What can hang from each mark:
K_502: K_389 K_429
K_378: K_389
K_429: K_152 K_344 K_502
K_152: K_181 K_389 K_429
K_712: K_389
K_344: K_181 K_389 K_429
K_389: K_344 K_502 K_712
K_181: K_152 K_344

Each row was made from one small tree. Brackets hold a mark, then the marks that hang from it, in the order of their numbers. Every link used is in the known rows. Write each row's tree.
Known rows:
[K_181 [K_152 K_389 K_429]]: [-12.6  23.3  -0.3 -18.8 -47.1  17.3 -32.9 -10.3  27.2   8.1  -8.0 -12.9
 -24.2   6.3 -35.5  39.2  41.9 -19.2  21.6  11.3   4.8 -29.6  39.8 -10.7
 -10.0  19.5  25.8   1.2  22.7   2.5]
[K_378 [K_389 K_502 K_712]]: [  0.7  12.7   3.8 -15.7  -9.3  12.1 -19.1  17.5  14.1  -4.6 -11.1 -12.1
 -19.8   2.8 -14.2  14.0  -9.3   4.6  46.3   1.0   1.5  -7.9   5.7   8.2
 -58.2  -7.6 -13.4 -19.0  -5.1 -30.7]
[K_502 K_389]: [-22.3  -6.8   4.9 -15.2 -18.9  -0.1 -19.2  -0.8  19.1   0.4  11.2 -10.7
 -31.6 -18.2 -18.2  27.2  21.7  10.0  31.9 -10.2  -0.2   0.9  17.4  -3.8
 -16.7   6.0 -13.8  -9.7  -4.2 -34.6]
[K_389 K_712]: [ -2.8   7.2  -3.6 -26.1 -19.3   4.6 -19.6   2.2  18.0  -3.0  -6.0 -19.4
 -20.2 -12.4 -12.5  13.5  11.1   2.8  39.6  -5.6   5.2 -10.2  20.6   3.8
 -31.1   4.1 -13.7 -21.9 -13.7 -30.9]
[K_152 K_181]: [ -6.9  12.6   5.3 -19.7 -33.9  11.6 -31.8   7.2  20.9  13.5  -3.6  -5.3
 -22.7  -6.2 -19.8  12.4  29.1  -3.3  39.7 -10.1  -7.7   1.7  21.6  -4.1
  -5.5   0.2  -2.9 -22.9   9.6  -7.6]
[K_344 [K_181 K_152] [K_389 K_712] [K_429 K_502]]: [ -1.9  45.5 -15.1 -37.4 -41.8 -18.9  -9.0 -16.3  57.7  32.3  11.9 -16.7
 -40.8   1.1 -28.0  29.9  21.4 -27.6  25.1  32.1  -2.7 -25.7  -5.4 -21.0
 -28.7  -7.0  27.8   1.2  17.9  34.1]
[K_378 [K_389 K_344]]: [ -6.8  30.2  20.1 -17.8 -11.5  10.9 -24.7   4.1  15.8  -9.1 -16.2   2.8
 -14.1   6.7 -20.5  11.5  -4.1  -2.8  42.0 -14.3   8.4  -9.2   6.5  -5.0
 -35.0   3.6 -10.7 -25.9   8.5 -30.0]
[K_181 [K_152 [K_389 K_502 K_712]] [K_344 K_429]]: [ -6.8  27.6 -15.4 -35.7 -34.3  19.0 -17.6 -10.3  37.9  16.3 -12.3 -25.6
 -18.5  20.3 -39.3  39.1  22.1 -24.3  13.9  18.6  18.7 -34.6  24.1 -13.1
 -41.9  24.1  33.6  -1.1   5.0   0.0]
[K_378 [K_389 [K_344 [K_181 K_152] K_429] K_712]]: [  1.1  49.7  11.9 -27.0 -20.8  13.8 -18.6   1.9  30.5   2.0 -10.7  -3.6
  -7.1   6.6 -29.0   9.8   5.5 -10.2  48.3  -7.0  17.0 -13.8  -2.2  -8.6
 -40.1   5.6   1.0 -25.3  11.2 -12.9]
[K_344 K_389]: [ -7.4   9.1  -4.3 -27.8 -18.6 -15.3 -23.2  -7.2  29.7   8.0  -1.9  -7.6
 -41.4  -7.8 -12.1  29.7   4.3  -4.8  27.7   7.2  -3.5  -2.6  17.3  -9.4
 -25.3  -4.4   2.4  -7.9   4.7 -11.0]
[K_712 [K_389 [K_344 K_181]]]: [ -4.9   8.3   4.5 -32.3 -10.8  20.7 -25.4  -5.8  26.8  -4.8 -15.8 -15.0
  -6.6  -4.8 -16.4  -0.4   2.8  14.9  48.1 -19.6  -5.3  -6.9   8.6 -20.3
 -13.7  13.9 -10.9 -18.8  16.0 -34.6]
[K_429 [K_344 [K_389 K_712]]]: [-10.8  23.5  -8.8 -30.9 -23.1  -1.8 -29.7 -10.9  28.6   5.0  -7.8 -20.0
 -54.9 -13.8 -16.7  20.1  -0.8 -17.5  23.2   1.9   8.5  -9.8  18.9 -14.3
 -22.3   6.2  -3.9 -26.1   3.9 -28.4]
[K_152 [K_389 K_712] [K_429 K_502]]: [ -0.9   3.5 -10.2 -24.4 -36.5  10.0 -12.0  -8.3  18.9  -6.3 -25.2 -27.7
 -29.6  -6.6 -20.1  28.7  13.5 -23.0  25.8  14.1  -8.5 -52.9  37.6  -5.0
 -27.0  13.4  23.6  -8.3   9.0 -13.0]
[K_712 [K_389 K_344]]: [ -6.9  -0.5   3.2 -28.9  -8.0  20.8 -24.3  -7.0  19.0 -10.5 -22.0 -16.8
 -10.7  -6.9 -16.8   7.2   0.7  14.3  44.8 -18.7  -2.6 -11.3   7.2 -16.4
 -23.8  22.9  -8.7 -23.6   7.6 -46.4]
[K_712 K_389]: [ -7.0  -9.1   3.4 -24.4  -6.9   9.1 -25.8  -5.3  14.2   5.9  -9.9 -13.2
 -19.1 -10.0 -15.0  19.2   7.0  21.1  38.5  -7.2  -6.7  -4.8  16.6 -10.9
 -19.3  14.8 -10.7 -13.8   3.5 -39.3]
[K_429 [K_344 K_181 [K_389 K_712]] K_502]: [-11.0  39.2  -9.4 -31.8 -31.8  -5.5 -17.2 -12.0  42.6  16.2   2.8 -22.2
 -59.7  -8.1 -20.5  11.1  -2.7 -31.7  17.6  16.5  -6.3 -24.7   8.9 -24.5
 -14.5 -12.2   2.3 -12.9  17.7   2.6]
[K_181 K_344]: [-11.6  16.2   4.0 -30.4 -23.4   9.5 -22.1  -4.3  24.5   6.1  -9.7  -7.8
 -21.1   8.2 -27.9  19.3  14.5  -4.6  15.7  -4.9  12.1 -12.3  26.9 -13.2
 -17.4  12.8  -2.3 -12.8   1.0 -20.4]
[K_378 [K_389 [K_344 K_181 K_429] K_502 K_712]]: [  3.4  34.6  -2.6 -29.7 -13.5  17.2 -14.7  15.9  30.2 -10.9 -13.6  -9.2
  -8.4  11.4 -19.6  -3.9 -11.1  -0.4  56.2  -5.9   6.1 -15.6 -17.2  -6.7
 -55.6  -0.6  -4.7 -29.2  10.6 -19.0]
[K_181 [K_152 [K_429 [K_502 K_389]]]]: [-26.7  23.6   4.1 -13.3 -56.8  12.0 -26.8  -5.6  32.1  13.5   5.1 -16.1
 -37.2   2.0 -40.2  31.3  44.5 -17.5  15.2  12.7   0.6 -31.2  15.2 -13.3
 -13.2  17.6  17.4  -2.6  19.0   3.4]
[K_378 K_389]: [ -5.8  21.4  20.1 -13.1  -9.6   1.7 -24.2   5.4   9.5   5.5  -3.1   5.4
 -20.8   2.6 -20.9  23.4   2.6   5.6  35.3  -4.1   3.6  -1.4  15.5  -1.0
 -30.0  -4.5 -12.2 -16.3   6.1 -23.2]
[K_502 [K_429 K_152 [K_344 K_389]]]: [-18.8  21.1 -12.7 -12.6 -33.0  -0.1 -43.2 -17.3  16.9  -1.2  16.5  -6.7
 -47.1 -18.9 -32.7  33.3  14.4 -25.6  21.0  11.2  12.6   0.1  -4.2 -28.4
   2.2   4.6  -5.2 -38.3   3.2 -10.7]
[K_181 [K_152 K_429] [K_344 [K_389 K_502]]]: [-17.3  31.8 -10.4 -33.3 -53.6  19.2 -32.4  -4.1  45.7  11.2 -15.1 -18.7
 -36.3  18.4 -41.3  34.6  26.1 -24.6   7.6  18.0  13.3 -28.0  21.7 -20.4
 -32.8  22.6  30.8   5.2  23.9   5.5]
[K_344 K_181]: [ -5.3  22.5   3.9 -25.9 -27.4   1.7 -23.9   1.5  31.6   8.4  11.6  -2.2
 -17.4   0.4 -20.3   2.0  21.5   5.6  36.5  -6.6  -4.6   2.0  16.4 -12.1
  -0.1 -11.8 -13.1  -9.3  16.7   0.2]
[K_378 [K_389 [K_502 [K_429 K_344]] K_712]]: [ -4.9  19.7  -4.5 -12.4 -12.1  15.9 -27.6  11.5   8.3 -10.1  -3.7 -10.4
 -26.6   0.5 -27.0  20.1 -12.6  -1.0  38.6   2.4  10.0  -7.6  -3.0  -1.6
 -50.2  -3.4 -14.7 -32.4  -1.3 -33.1]
[K_429 [K_344 [K_389 K_712]] K_502]: [-14.7  29.7  -9.6 -27.6 -29.2  -7.5 -17.8 -13.9  34.0  12.2  -4.6 -25.1
 -65.4  -8.3 -19.0  20.6  -5.3 -32.5  14.8  17.5  -2.4 -29.5   9.4 -18.8
 -27.2  -0.2   5.4 -18.9   6.5 -15.0]

Which tree is each row?
[ -9.3  17.3 -16.7 -36.9 -23.7  11.5 -21.4  14.8  35.4 -16.2  -5.7 -15.5
 -21.9  22.4 -21.7  -7.3   1.7   1.9  44.0  -5.8   2.7 -22.4 -28.0 -18.7
 -40.0  18.4   2.9 -41.7  13.7 -15.3]
[K_389 [K_344 K_429] K_502]
[-19.8  30.3  -0.4 -12.3 -49.0  20.9 -41.1  -2.2  21.2  13.6   0.6 -11.4
 -42.6 -18.2 -26.4   9.2  37.3 -36.0  33.0  -1.2   4.6   0.7  10.1 -22.7
  14.7   8.5  -5.0 -42.1   9.1  -5.1]
[K_429 [K_152 K_181] K_344]
[-28.1   5.3  -0.8  -2.9 -37.2  -3.6  -9.7  -8.6  24.0  10.2  15.0 -17.9
 -40.7 -21.7 -20.0  25.7  29.6 -26.7  28.1  14.4  -7.3 -17.0  -2.1 -12.5
  -7.2  -2.5  -2.5 -13.4  -9.6  -7.4]
[K_429 K_152 [K_502 K_389]]
[-10.6  22.6 -10.7 -36.1 -29.2  -6.8 -19.2 -15.7  35.4  15.5  -3.7  -6.7
 -35.3   0.2 -27.9  32.6  16.5 -23.3  16.7  14.8  13.8 -14.1   4.4 -27.6
 -20.4  17.5  18.6 -17.4   2.6   0.8]
[K_181 [K_344 K_389 [K_429 K_152]]]
[-15.8  21.1 -13.7 -29.1 -24.6   1.9 -33.6   0.3  33.8   4.1   1.1 -16.4
 -60.2   0.2 -19.1  15.7  -2.7 -13.9  20.2   6.8  -0.7 -10.5   5.7 -19.5
 -22.8   2.2  -1.4 -24.2  16.3 -17.6]
[K_429 [K_344 [K_389 K_502]]]
[ -4.5  -2.1 -17.5 -14.8 -26.3  12.6 -16.2  -4.4  18.8  -4.8  -7.3 -26.3
 -20.4 -15.5  -9.8  21.8  18.3 -23.4  45.0  12.9  -1.8 -13.7  18.4  -3.1
 -25.4  -1.1   4.0 -17.8 -13.0 -13.5]
[K_429 [K_152 [K_389 K_502 K_712]]]
[  1.5  20.0  -7.9 -33.8 -21.4  -9.5 -17.2  -7.4  40.6   8.2  -1.3 -13.4
 -28.9 -15.8  -9.7  15.4   4.3  -5.7  39.1   3.6  -2.5   1.4  21.6  -8.1
 -23.9 -17.3  -2.1  -0.8   6.5  -3.1]
[K_344 K_181 [K_389 K_712]]
[ -0.2   9.4 -20.8 -24.5 -34.7   6.9 -20.0   0.7  25.5  10.6  -1.7 -18.5
 -23.4 -10.4 -19.6  22.9  29.8 -22.3  45.7  14.9  -2.1 -15.5   0.3 -11.6
 -20.1  10.4  17.7 -32.3  -0.3   4.3]
[K_344 [K_429 [K_152 K_181 [K_389 K_502 K_712]]]]
[-14.0  10.0  -5.6  -9.1 -39.5   9.6 -40.8  -4.5  10.2   0.1  13.1  -2.2
 -19.5 -19.5 -32.5  27.6  32.8 -14.3  36.0   2.4   5.3   5.8  -0.5 -14.2
   6.4   1.1  -6.4 -36.9  -2.1  -2.9]
[K_502 [K_429 [K_152 K_181]]]
[  0.3  20.3  -9.3 -32.9 -40.7  21.1 -11.7  -9.0  31.7 -18.1 -31.5 -27.3
 -18.7  -1.4 -22.5   7.9   8.5 -30.9  34.6   0.9  -6.3 -54.8  28.4 -14.4
 -21.1  11.4  24.1 -10.7  21.0  -8.4]
[K_152 [K_389 [K_344 K_181] K_712] [K_429 K_502]]
[ -3.2  12.7 -10.5 -33.9 -32.0  17.1 -23.5   6.3  33.3  11.5 -23.3 -20.9
 -26.4  -3.0 -20.7  19.1   9.8 -16.6  31.9   0.0  -1.1  -5.3  24.1  -6.7
 -31.3   3.3  12.6 -12.6   3.9 -10.7]
[K_152 [K_181 [K_344 [K_389 K_502 K_712]]]]
[-16.4  43.5 -12.0 -29.4 -39.8   9.6 -35.3  -2.8  49.0  17.5   9.9 -15.2
 -52.7   6.7 -30.4  14.6  12.3 -21.4  21.2  12.3   2.7  -5.5   8.9 -25.6
 -11.7  -6.4   4.7  -8.9  31.2   9.0]
[K_429 [K_344 [K_181 K_152] [K_389 K_502]]]
[ -3.6  17.1  -2.2 -32.5 -30.7  14.3 -24.2  -2.6  30.9  14.4 -22.4 -16.5
 -27.2  -9.4 -21.4  24.9  15.2 -17.5  31.2  -3.1   3.3  -4.2  32.3  -7.2
 -22.9   5.8  10.8 -11.1   3.9 -11.3]
[K_152 [K_181 [K_344 [K_389 K_712]]]]
[ -8.4  17.9   5.2 -32.4 -29.9  31.1 -30.7  -6.4  32.5  -3.1 -18.2 -17.2
  -7.9  -1.7 -28.8   4.8  18.5   7.1  43.1 -13.6  -1.0 -16.6  11.0 -24.1
 -11.3  24.0   2.8 -14.0  27.5 -24.2]
[K_712 [K_389 [K_344 [K_181 [K_152 K_429]]]]]
[ -7.5  24.9  10.3 -17.3 -11.1  17.6 -22.6  15.5  18.4 -14.3 -15.8  -4.3
 -16.4  17.1 -18.5   3.4 -12.4   1.2  47.9 -10.3   1.3 -11.4  -6.9  -4.7
 -49.9  -1.3  -9.8 -26.1  11.8 -27.5]
[K_378 [K_389 K_344 K_502]]
[-24.1  19.3  -7.9 -15.3 -35.1  15.7 -34.5 -11.5  23.1  -3.0  24.1 -17.3
 -34.3 -26.6 -41.7  33.7  24.1  -6.1  24.4  -4.7  19.5   0.1  10.5 -16.3
  -6.8   5.4 -13.5 -21.0   0.5 -28.3]
[K_502 [K_389 K_712] [K_429 [K_344 [K_181 K_152]]]]
[ -8.7  20.7 -16.9 -29.3 -26.2  20.5 -31.4  11.4  32.3 -25.4   5.9 -12.5
  -9.5  14.3 -28.7  -9.3  -2.0   1.4  47.3 -11.7   0.1  -8.1 -21.6 -20.2
 -22.2  -3.7  -9.8 -32.3  18.3 -10.2]
[K_389 [K_344 K_181] [K_502 K_429]]
[ -6.3 -16.7 -12.5 -20.7  -7.4  15.7 -31.5   3.7  12.1  -6.5  -1.9 -17.8
 -18.2  -3.7 -21.7  20.6  -1.5  25.0  39.3   1.0 -10.5  -4.3  -4.4 -14.5
 -29.8  11.1 -10.8 -20.0   4.3 -35.8]
[K_712 [K_389 [K_502 K_429]]]
[-18.3  48.9   4.6 -25.0 -41.8  15.4 -37.7  -5.5  37.2  17.4  14.0  -7.9
 -37.6   4.8 -35.3   8.5  28.1 -16.6  19.2  -1.8   9.5  -6.1  18.7 -24.3
   7.8   1.1  -6.0 -16.6  27.6   1.2]
[K_429 [K_344 [K_181 K_152]]]
[ -3.8  25.6 -11.1 -22.0 -34.6  14.3 -26.8  -5.6  35.9   8.1  10.2 -17.6
 -10.0   2.7 -32.3  23.6  23.5 -10.8  32.9  10.4   2.2  -9.5  22.6  -8.5
 -15.9 -10.2   6.1   1.5  13.5  10.2]
[K_344 [K_181 [K_152 [K_389 [K_502 K_429] K_712]]]]
[ -4.0  15.9 -14.2 -32.3 -26.0  -7.0 -22.6   4.7  45.5   8.2   7.5 -10.3
 -34.3   2.9 -11.9  11.4   1.4  -0.7  36.6  11.3 -14.9   3.1   5.2 -13.2
 -24.7 -22.3   0.0   1.9  21.3  10.4]
[K_344 K_181 [K_389 K_502]]
[-12.0  28.9  -4.0 -33.1 -25.7  -0.6 -15.0  -3.8  32.8  -5.3  -4.9 -10.8
 -26.4  12.9 -25.8   1.7   7.0 -13.6  32.9  -3.5   2.5 -33.5 -19.5 -22.0
 -23.5  18.9   8.4 -37.4  12.5 -10.0]
[K_389 [K_344 [K_429 K_502]]]
[ -9.5  -9.1 -14.7 -22.3 -11.1  19.9 -36.3   2.2  13.0  -5.5  -2.7 -18.9
 -28.4  -4.2 -25.7  16.8  -5.3  17.8  33.3  -0.6  -5.5  -8.1  -4.1 -19.3
 -25.5  13.9 -11.9 -26.3   8.4 -38.7]
[K_712 [K_389 [K_502 [K_429 K_344]]]]
[ -4.0   1.2 -17.2 -25.7 -15.7  16.5 -24.9  -2.8  18.2 -22.9 -12.1 -18.8
 -15.1   8.5 -22.3  19.6  -5.7  -7.6  37.3  -2.3  -1.2 -21.9  11.6 -11.2
 -30.8   6.1   7.9 -21.6   7.8 -20.4]
[K_152 [K_389 K_344 [K_502 K_429]]]
[ -5.8  15.4  -5.0 -37.9 -18.8   1.7 -17.2 -12.2  30.6   6.2 -18.9 -18.4
 -30.5  -4.0 -20.2  29.4  -0.5 -12.7  19.0   2.6  13.5 -12.6  29.8  -9.6
 -35.8   8.6   5.4  -5.4  -5.2 -23.9]
[K_181 [K_344 [K_389 K_712]]]
[ -0.4  28.6  -1.0 -35.5 -22.0  17.0 -17.5   0.3  35.1 -15.4 -15.2 -19.7
  -5.4  -6.6 -15.9 -11.2   6.3  -4.7  52.2 -21.0   9.3 -10.9   7.7  -7.9
 -23.7   2.7 -11.5 -27.0   1.7 -25.6]
[K_389 [K_344 K_181] K_712]
[ -3.6  45.3  -5.6 -40.2 -34.4  14.8 -17.7  -3.9  44.8  -1.7  -4.9 -18.1
  -6.7   3.3 -28.6  -2.0  21.8 -12.4  45.0  -9.3  16.9 -20.8  -7.4 -14.9
 -27.0  14.8   5.9 -28.8  11.4  -6.1]
[K_389 [K_344 [K_181 K_152] K_429] K_712]
[ -5.6   3.9 -16.5 -18.0 -30.0  24.3 -36.4   3.4  16.6   0.8  -8.2 -16.5
 -28.3  -2.9 -25.8  27.2  10.4 -17.1  34.2   4.9  -9.5 -11.3  26.1 -11.0
 -11.7   0.9  12.8 -22.2  16.3  -5.5]
[K_152 K_181 [K_389 [K_502 [K_429 K_344]]]]
[-11.6  19.4  -1.9 -11.5 -44.1  16.2 -13.9 -12.2  27.1   6.5 -15.5 -21.1
 -23.9 -11.4 -19.6  17.8  25.2 -51.3  37.6  10.8 -13.4 -29.1  14.5 -16.7
  -2.8  -0.9  20.6 -22.8   7.4   9.9]
[K_429 [K_152 K_181 [K_389 K_344]] K_502]
[ -3.1   1.7 -20.9 -31.4 -17.1  -6.2 -17.1   3.7  31.9  -1.1  -8.6 -26.2
 -39.9  -8.5  -5.5  21.3  -8.2  -2.9  38.9  11.7  -3.7  -8.3   7.4   1.5
 -52.8  -7.3   0.4 -10.4  -5.8 -19.8]
[K_344 [K_389 K_502 K_712]]
[  0.3  19.7 -15.0 -36.8 -24.5  25.7 -16.0  17.0  39.6 -22.4 -13.3 -29.1
  -8.3   5.5 -13.3 -20.8  -4.4  -1.6  58.1 -14.9   1.7 -15.1  -7.5  -5.6
 -43.7  -1.9 -11.5 -27.3   5.5 -23.1]
[K_389 [K_344 K_181] K_502 K_712]
[ -7.5   6.5 -13.3 -14.1 -24.0  10.0 -28.8 -15.7  10.6 -19.2  -0.6 -14.5
 -13.1 -18.8 -25.9  30.8  13.9 -20.5  38.9   0.2  13.0 -11.7   7.7 -12.6
 -11.7   7.5  -1.1 -33.9 -11.9 -20.1]
[K_502 [K_429 [K_152 [K_389 K_344 K_712]]]]
[ -8.6  17.9  -5.8 -13.3 -41.4  18.0  -9.2 -11.3  24.8   3.7 -21.9 -29.9
 -22.9 -18.7 -15.5  17.1  22.5 -52.8  43.3  10.2 -11.3 -30.9  15.3 -11.6
 -13.9   0.5  18.9 -23.7  -4.0  -0.1]
[K_429 [K_152 K_181 [K_389 K_344 K_712]] K_502]
[ -8.2   1.3 -19.7 -23.7 -19.1 -10.5 -28.9   0.3  27.0  -3.0   5.9 -11.5
 -41.5  -1.7 -18.9  31.0  -4.6   0.5  29.4  16.1  -4.7  -2.7  -4.3 -11.4
 -36.3  -8.0   1.5 -13.2   4.8  -9.0]
[K_344 [K_389 [K_502 K_429]]]
[-17.7   9.9  -6.2 -24.1 -25.5 -14.7  -9.6  -3.7  28.1  13.2  17.2  -9.0
 -41.0  -1.0 -25.6  25.8  19.3  -2.9  21.0  12.8  -6.0 -25.0 -11.7 -16.9
 -21.7  11.9   8.1 -19.7   5.4  -5.8]
[K_344 [K_429 [K_502 K_389]]]
[ -7.2  29.4 -19.6 -33.7 -35.2  14.8 -21.6  11.4  44.0 -11.4   4.8 -12.7
 -15.2  14.3 -22.1 -16.0  14.1 -11.9  51.8  -2.1  -0.1 -15.2 -33.8 -26.5
 -20.3   5.9   2.6 -36.8  18.9   5.1]
[K_389 [K_344 K_181 [K_429 K_152]] K_502]
[ -9.3 -16.3 -16.4 -15.3 -14.5  17.3 -29.9   1.5  12.6  -6.3  -0.2 -19.3
 -18.1 -10.0 -21.4  20.5   6.1  15.5  41.8   4.3  -7.4  -3.1  -8.5 -16.3
 -23.7  11.0  -9.3 -23.2  -1.3 -30.4]
[K_712 [K_389 [K_502 [K_429 K_152]]]]
